Each row was made from one small tree. The marks that hang from a mark follow it in brackets, in the order of their numbers. Every link used is in the known rows. Write each row's tree.
In the rows, zero is written as 128.
Known rows:
q126[q678 q923]: [132 148  88  85 186 138  75  80 116 186  91  78 128 102 130 111  89 148
 158 146 144  59 185 148]
q302[q61 q822[q126[q678[q39]]]]: [115 123 158 138  90  99 103 137  98 117 140 142 134 168 137 137 143 118
 124  99 114 134 116 168]
q678[q822[q302[q61]]]: [138 140 117 161 111 137 203 177 135 100 126 134 104 107 132  98 178 138
  95  88 103 137  92 130]
q126[q678[q39] q822[q302[q61]]]: [136 133 132 162  93 169 151 108 100 166 107 156 139 116 108 128 112 141
 149 142 147 198 108 168]
q822[q126 q302 q678]: [128  93  98 140 144 115 100 119 124 123 112 152 137 140 113 110 142 120
  89 124 133 150 131 138]
q61[q302[q822[q678[q39]]]]: [166  76 172 184 136 119 125 108 129 122 115 165 146 143  83 141 101 102
 108 141 131 177  97 130]
q822[q302[q61] q678]: [137 111 119 180 114 133 151 156 134 115  95 137 133  95 131 105 153 136
  91  89 132 136 128 114]
q547[q302[q822] q923]: [175 127 139 116 165 151 185 186 120  56 143  65 111  70 128 131 146 139
  87 100 115  65 134 124]
q547[q302[q61 q822[q678]] q923]: [164  97 148 135  92 132 182 211 137  45 165  90 116  75 157 119 154 123
  65  89 125  89 106 103]
q126[q822]: [114 144 122 138 156 138 154 120 110 145 104  99 131  90 116 146 125 140
 165  96 165 123 152 123]
q678[q39 q822]: [137 151 121 120 169 115 140 114 133  94 140 148 111 180 128 139 126 116
  93 126 138 119 112 145]
q547[q302[q61[q126] q822] q923]: [135 146 175 107  66 130 187 238 139  46 178  91 106  93 171 140 187 134
 115  91  80  87 115  90]
q822[q302]: [149 145 114 162 184 150 156 133 120 130  72 111 128  87 104 114 148 153
 113 101 125 112 155 138]
q126[q678[q39] q923]: [132 160 101  84 190 137  58  53 122 178 106 111 135 151 131 124  61 137
 134 174 152  83 168 165]
q302[q61[q822[q678[q39]]]]: [129  96 167 166  81  98 128 138 145 113 139 173 121 156 143 117 130 133
 117 130 143 171 111  96]
q61[q126[q923] q302[q822]]: [118 129 167 120 111 127 122 131 149 162 129 117 136 110 113 129 121 116
 174 151  78 132 116 108]
q461[q923]: [117 153 128 123 226 140 115 138 116 123  96  81 147  76 114 138 147 174
 146 101 153  40 181  90]
q126[q678]: [150 131 111 125 184 130 101 111  95 159  72  95 124 102 118 126 129 154
 161 110 147  79 191 142]
q547[q302]: [146 148 102 144 180 158 174 147 101  94 113  72 115  98 115 144 145 140
 124  96 140  58 168 119]
q126[q678[q39] q822 q923]: [118 153 100  83 158 152  78  38 116 199 124 117 145 143 120 141  42 124
 168 186 174 136 142 165]
q678[q39 q822[q302]]: [156 144 114 144 167 140 163 112 139 103 126 170 118 166 108 125 126 121
  75 145 119 160  89 161]
q61[q126 q822[q678]]: [119  85 159 129  90  90  94 130 157 141 137 165 122 154 142 136 143 123
 172 149 119 164 141  66]
q822[q126 q302]: [125 135 108 139 163 128 132 136 112 122 102 126 127 121 111 110 161 145
 109 108 113 125 147 150]
q678[q822[q126]]: [111 135 102  99 147  93 132 143 122  97 153 128 102 164 133 120 166 119
 114 102 120 105 123 135]

Which tree is each row?
[109 145 132 135 110 151 151 124 131 157 116 147 139 111 117 152 141 127
 177 134 120 183 125 120] : q61[q126[q822[q302]]]
[179  84 132 120 150 132 152 168 133  57 151  90 121  87 133 131 128 119
  72 117 134  88 118 113] : q547[q302[q822[q678]] q923]
[117 139  96 128  96 176 141 104 120 203 109 104 140  67 125  97  95 148
 169 154 138 154 124 151] : q126[q678 q822[q302[q61]] q923]
[133 136 124 123 153 144 101  68  94 175 106 136 138 139 107 157  85 133
 173 148 176 155 147 160] : q126[q678[q39] q822]
[136  95 106 163 137 150 142  99 129 154 100 147 147  94 101 132 107 118
 125 132 165 183 117 130] : q126[q822[q302 q678]]
[137 149  85  67 171 130  82  59 138 156 144 133 119 177 133 120  69 115
 120 190 139 107 122 168] : q126[q678[q39 q822] q923]
[156 156 130 111 125 151 191 222 118  53 143  63  95  65 157 108 175 171
  96  87 123  48 151 106] : q547[q302[q61] q923]
[141 119 148 176  83 148 216 194 117  97 140  96  96  88 128 114 176 157
 151  99 116 109 129  88] : q547[q302[q61[q822]]]
[ 94 161 139 120  68 140 172 174 146  99 184  82 125 118 167 147 144 103
 135 108  84  77 111 101] : q547[q302[q61[q126[q923]] q822]]
[142 103 148 158 156 101 104  96 136 100 123 150 146 162 123 157  99  91
  81 109 151 135 115 138] : q302[q822[q678[q39]]]
[142 113  95 125 159 140  97 114  91 162  86 130 129 123 101 102 147 148
 139 133 118 132 160 169] : q822[q126[q678] q302]
[ 93 163 119  57 115 138  53  46 134 202 149 147 146 178 142 160  57 111
 199 208 147 153 139 145] : q61[q126[q678[q39] q822 q923]]
[ 90 160  99 118 111 131 135 148 133 135 134 108 128 114 145  81 144 147
 106 115 103 106 126 145] : q822[q126[q923] q302[q61]]
[182  98 143 116 150 136 136 142 139  48 169 125 130 137 133 144 102 108
  44 144 140 112 101 129] : q547[q302[q822[q678[q39]]] q923]
[122  83 155 137  73 127 116 118 130 171 127 167 140 122 100 153 123 115
 199 160 139 206 117  81] : q61[q126[q822[q678]] q302]
[102 121 181 150  58  82 108 149 157  89 161 179 145 186 169 168 141  87
 106 100 113 156  93 106] : q302[q61[q126] q822[q678[q39]]]
[130 137 107 118 145 119 139 117 132  95 155 183 115 199 108 118 140 111
  73 150 108 173  80 171] : q678[q39 q822[q126 q302]]
[ 77 161 155 131  57 118 156 169 126 134 143 126 131 113 161 157 167 134
 193  87 129 144 133  91] : q302[q61[q126[q822]]]
[155 114 115 159 171 136 107  89 138 120  98 171 144 154 108 130 100 117
  72 145 148 161 122 145] : q822[q302 q678[q39]]
[110 150  92  60 166 116  34  58 114 167 137 124 135 187 134 117  76 127
 131 181 140  96 159 176] : q822[q126[q678[q39] q923]]
[ 99 142 140  97  95 147 123 108 140 195 137 123 135 105 108 135 100 132
 220 182 119 164 123 100] : q61[q126[q822 q923] q302]
[125 134 116  99 163 109  60  87  92 143 114 141 129 186 119 135 120 135
 133 139 143 116 165 171] : q822[q126[q678[q39]]]
[117 124 165 135  90 142 150 138 117 171 117 140 130 105  93 153 143 138
 220 143 120 182 130  94] : q61[q126[q822] q302]
[ 94 166 114  98  73 130 157 157 174 131 167 148 116 139 166 105 152 117
 122 147  73 138  85 117] : q678[q822[q302[q61[q126[q923]]]]]
[126 111 164 177 101  99 130 138 138  85 138 153 142 151 149 145 125  98
  79  83 141 136  97 124] : q302[q61 q822[q678[q39]]]
[127  84 156 170  77  98 144 163 140 124 125 139 116 108 145 103 155 144
 143 103 136 145 129  79] : q302[q61[q822[q678]]]
[139 123 133 176 115 133 135 131 138 106 111 172 140 143 131 121 126 126
  67 118 139 160 108 134] : q822[q302[q61] q678[q39]]
[116  83 132 138 130  82  96 127 124 105 135 133 141 147 132 136 139  95
 100  88 133 123 125 129] : q302[q822[q126 q678]]
[ 97 135 184 143  49  97 151 190 144 127 140 141 110 126 162 124 192 154
 192 102  90 142 140  70] : q302[q61[q126 q822]]
[ 92 120  82  75 153  93  52  90 142 140 144 114 137 153 146 109  97 112
 106 144 149  84 150 127] : q822[q126[q923] q678]
[139 110 155 108 106 139  91 106 132 198 115 117 141 114 105 128 105 122
 202 180  79 142 129 127] : q61[q126[q678 q923] q302[q822]]
[110 144  72  84 149 128 131 112 149 129 160 133 116 152 125  89 124 113
  90 162 101 128  94 158] : q678[q822[q126[q923] q302]]
